What can hang from each mark
fizo: riter
gapozak: mulep sebesor
sebis: kadur
riter: fizo gapozak
totuf: konup
mulep: gapozak pizafe
kadur: riter sebesor sebis totuf
sebesor: dogagiv
konup: totuf

Each row was made from one small tree. Brackets hold a mark, then the marks that hang from it, in alphabetical order. Every link used is in the known rows. Write each row's tree.
Known rows
[mulep gapozak]: [ -8  11  -3 -23  33  28 -16 -24  13  10   6  38 -12  -4  -5 -33 -11  -6]
[mulep [gapozak [sebesor dogagiv]]]: [-17   7 -18   3  29  38 -18 -15  14  -8   1  43   4  25   4 -11 -15 -10]
[sebis [kadur [riter fizo] [sebesor dogagiv] [totuf konup]]]: [ -1  10  20 -29 -71  -2  18  25   4  37  17  23 -12 -41  27  66 -19  -2]
[kadur [riter fizo gapozak] sebesor sebis totuf]: [ -2  11  34 -24 -56  -8  22 -36 -18  46  13   7   1 -16  38  89   9  26]
[sebis [kadur [riter gapozak] [sebesor dogagiv] [totuf konup]]]: [  7  17  12 -21 -59  -6   7  19   5  31  13  40 -15 -34  30  58 -20   0]
[sebis [kadur [riter fizo gapozak] [sebesor dogagiv] [totuf konup]]]: [  4  21  10 -22 -62   3  12  21  -1  35   8  26  -8 -32  46  64 -19   3]
[sebis kadur]: [ -8  25   5 -59  -1  -6  -4  12   6  18  10  24 -23 -30 -10 -26 -14 -13]
[gapozak mulep sebesor]: [-22   7 -12  17  12  -1  -9 -14   8   6 -16  33  -4  28 -27 -38 -10 -15]
[gapozak mulep [sebesor dogagiv]]: [-26  -1 -13  23  10  -1  -2 -16  12  -5 -19  31   6  30 -12 -17 -15 -11]
[gapozak [mulep pizafe] [sebesor dogagiv]]: [-26   4 -20  22   4  16  -2 -17  19  -9 -34  32  11  36   4 -16 -18 -12]
[fizo [riter [gapozak [mulep pizafe] sebesor]]]: [-10  17 -21   4  24  -8 -19 -35 -25  -3 -16  26   8  17  20 -39  23  -4]
[riter gapozak]: [ -6  24  -4 -33  32  -2 -10 -30  -7  12  -2  26 -19 -10  19 -34 -13   0]
[sebis [kadur [riter gapozak] sebesor]]: [  3  35   2 -41 -21 -13  -8   6  -9  26  10  28  -5 -27  14  13 -12 -12]
[mulep [gapozak [sebesor dogagiv]] pizafe]: [-17  13 -26  -1  21  59 -16 -16  22 -13 -18  42  11  33  22 -10 -20 -11]
[riter [gapozak [mulep pizafe] [sebesor dogagiv]]]: [-14  21 -29  19  19  20 -11 -23   7  -7 -38  31  10  40  29 -23 -18  -5]
[sebis [kadur [sebesor dogagiv] totuf]]: [-16  16  17 -36 -41   2  11  23  21  19  10  25 -17 -35   1  40 -24   4]
[totuf konup]: [  7  -9  13 -34  -1  -2   8 -12   6  24  18  49 -43 -29  -6 -27 -16 -10]
[fizo riter]: [-15   2  10 -41  23 -30  -6 -37 -25   7  20  18 -13 -34  -3 -32  24  -6]
[konup totuf]: [-21   4  49 -35   8  -2   2 -21  10  22  19  19 -30 -28 -15 -12  -9  -4]

Which tree is each row?
[ -7  36 -10 -34 -12  -3 -10   8 -18  16  -1  10   9  -6  40  11 -11 -14] : [sebis [kadur [riter fizo [gapozak [sebesor dogagiv]]]]]
[ -1  11  16 -45 -36   2   7  24  17  33  15  36 -41 -38  -5   4 -17  -3] : [sebis [kadur [totuf konup]]]
[-14  34 -21 -12  22  23  -7 -14 -19  11 -12  11  -2  22  39 -20 -14  -1] : [riter fizo [gapozak sebesor]]
[-11  -9  43 -34 -45  -4  28 -23  12  33  20  28 -25 -23 -16  63   1  26] : [kadur sebesor sebis totuf]
[ -8  32 -19  -6  18  23   1 -28  -4  18 -40   5   2  14  44 -36 -14   4] : [riter fizo [gapozak [mulep pizafe]]]
[ -2   8   2  -5 -12 -14   6 -45 -28  20 -11   7  22  25  38  34  15   5] : [kadur [riter fizo [gapozak mulep [sebesor dogagiv]]] sebis]
[-21  11 -18  15   5  16  -7 -14  13   1 -30  33   1  34 -12 -36 -13 -15] : [gapozak [mulep pizafe] sebesor]
[-10  30   6 -11 -52  -4   8  12   1  30  -8   9   8 -20  36  54 -16   4] : [sebis [kadur [riter fizo [gapozak mulep]] [sebesor dogagiv] totuf]]
[  0  41  -2 -51  -9  -9  -9   2 -20  29   3   8  -3 -24  32  -5  -8 -12] : [sebis [kadur [riter fizo gapozak]]]
[-14  16  23 -35 -54 -16   8  13   8  27  16  22  -6 -41  10  58 -17  -4] : [sebis [kadur riter [sebesor dogagiv] totuf]]
[ 11  -7  25 -14 -47 -14   9 -30 -14  39  19  42 -19  -1  24  60  13  10] : [kadur [riter [gapozak sebesor]] sebis [totuf konup]]
[  1   6  23 -29 -67 -11  13  22  11  32  21  38 -17 -43  13  61 -19  -5] : [sebis [kadur riter [sebesor dogagiv] [totuf konup]]]
[-14  12 -14 -13  29 -16 -16 -33 -31  -9   6  23   5   2  28 -19  20  -2] : [fizo [riter [gapozak [sebesor dogagiv]]]]
[-10  13  22 -21 -36  -9  10 -37 -26  38   6   4   3   5  40  64  15  14] : [kadur [riter fizo [gapozak sebesor]] sebis totuf]
[ -8  -8  31  -5 -68  -3  29  -9   2  39  19  23  -9 -38  36  85 -19   5] : [kadur [riter fizo] [sebesor dogagiv] [totuf konup]]
[-13   9 -18  11  27 -19 -16 -35 -26  -7  -9  24  11  13  20 -27  21  -1] : [fizo [riter [gapozak mulep [sebesor dogagiv]]]]
[-13  13 -22   9  23  -8 -15 -36 -23 -10 -18  24  15  18  29 -27  19  -1] : [fizo [riter [gapozak [mulep pizafe] [sebesor dogagiv]]]]
[  8 -21  49 -39 -55 -28  22 -34  -5  48  30  35 -30 -35   3  58  15   8] : [kadur riter sebis [totuf konup]]
[  3  17  22 -34 -69  -2  14  26   1  46  19  26 -20 -42  15  50 -15  -4] : [sebis [kadur [riter fizo] sebesor [totuf konup]]]
[  8  26  11 -27 -61   3   8  23  -5  44  11  27 -17 -33  33  47 -15   1] : [sebis [kadur [riter fizo gapozak] sebesor [totuf konup]]]
[ -3  29  -3  -1 -18   2   4 -30 -15  27 -20  12  15  -2  40  17 -11  -3] : [kadur [riter fizo [gapozak [mulep pizafe]]] sebesor]
[-12   5  17   5 -40 -11  13 -39 -17  31 -11   3  15  18  40  67  14  17] : [kadur [riter fizo [gapozak mulep [sebesor dogagiv]]] sebis totuf]
[-11  27  22 -40 -57  -7   9  17  -1  40  15  10  -8 -40  13  49 -14  -4] : [sebis [kadur [riter fizo] sebesor totuf]]
[  1  18   3 -20 -43  -6  -4  17  -1  26   9  38 -13 -17  30  35 -13  -9] : [sebis [kadur [riter [gapozak [sebesor dogagiv]]] [totuf konup]]]
[  9  25   7  -9 -63   1   8  21   0  45  -1  27 -13 -23  28  41 -14   1] : [sebis [kadur [riter fizo [gapozak mulep]] sebesor [totuf konup]]]
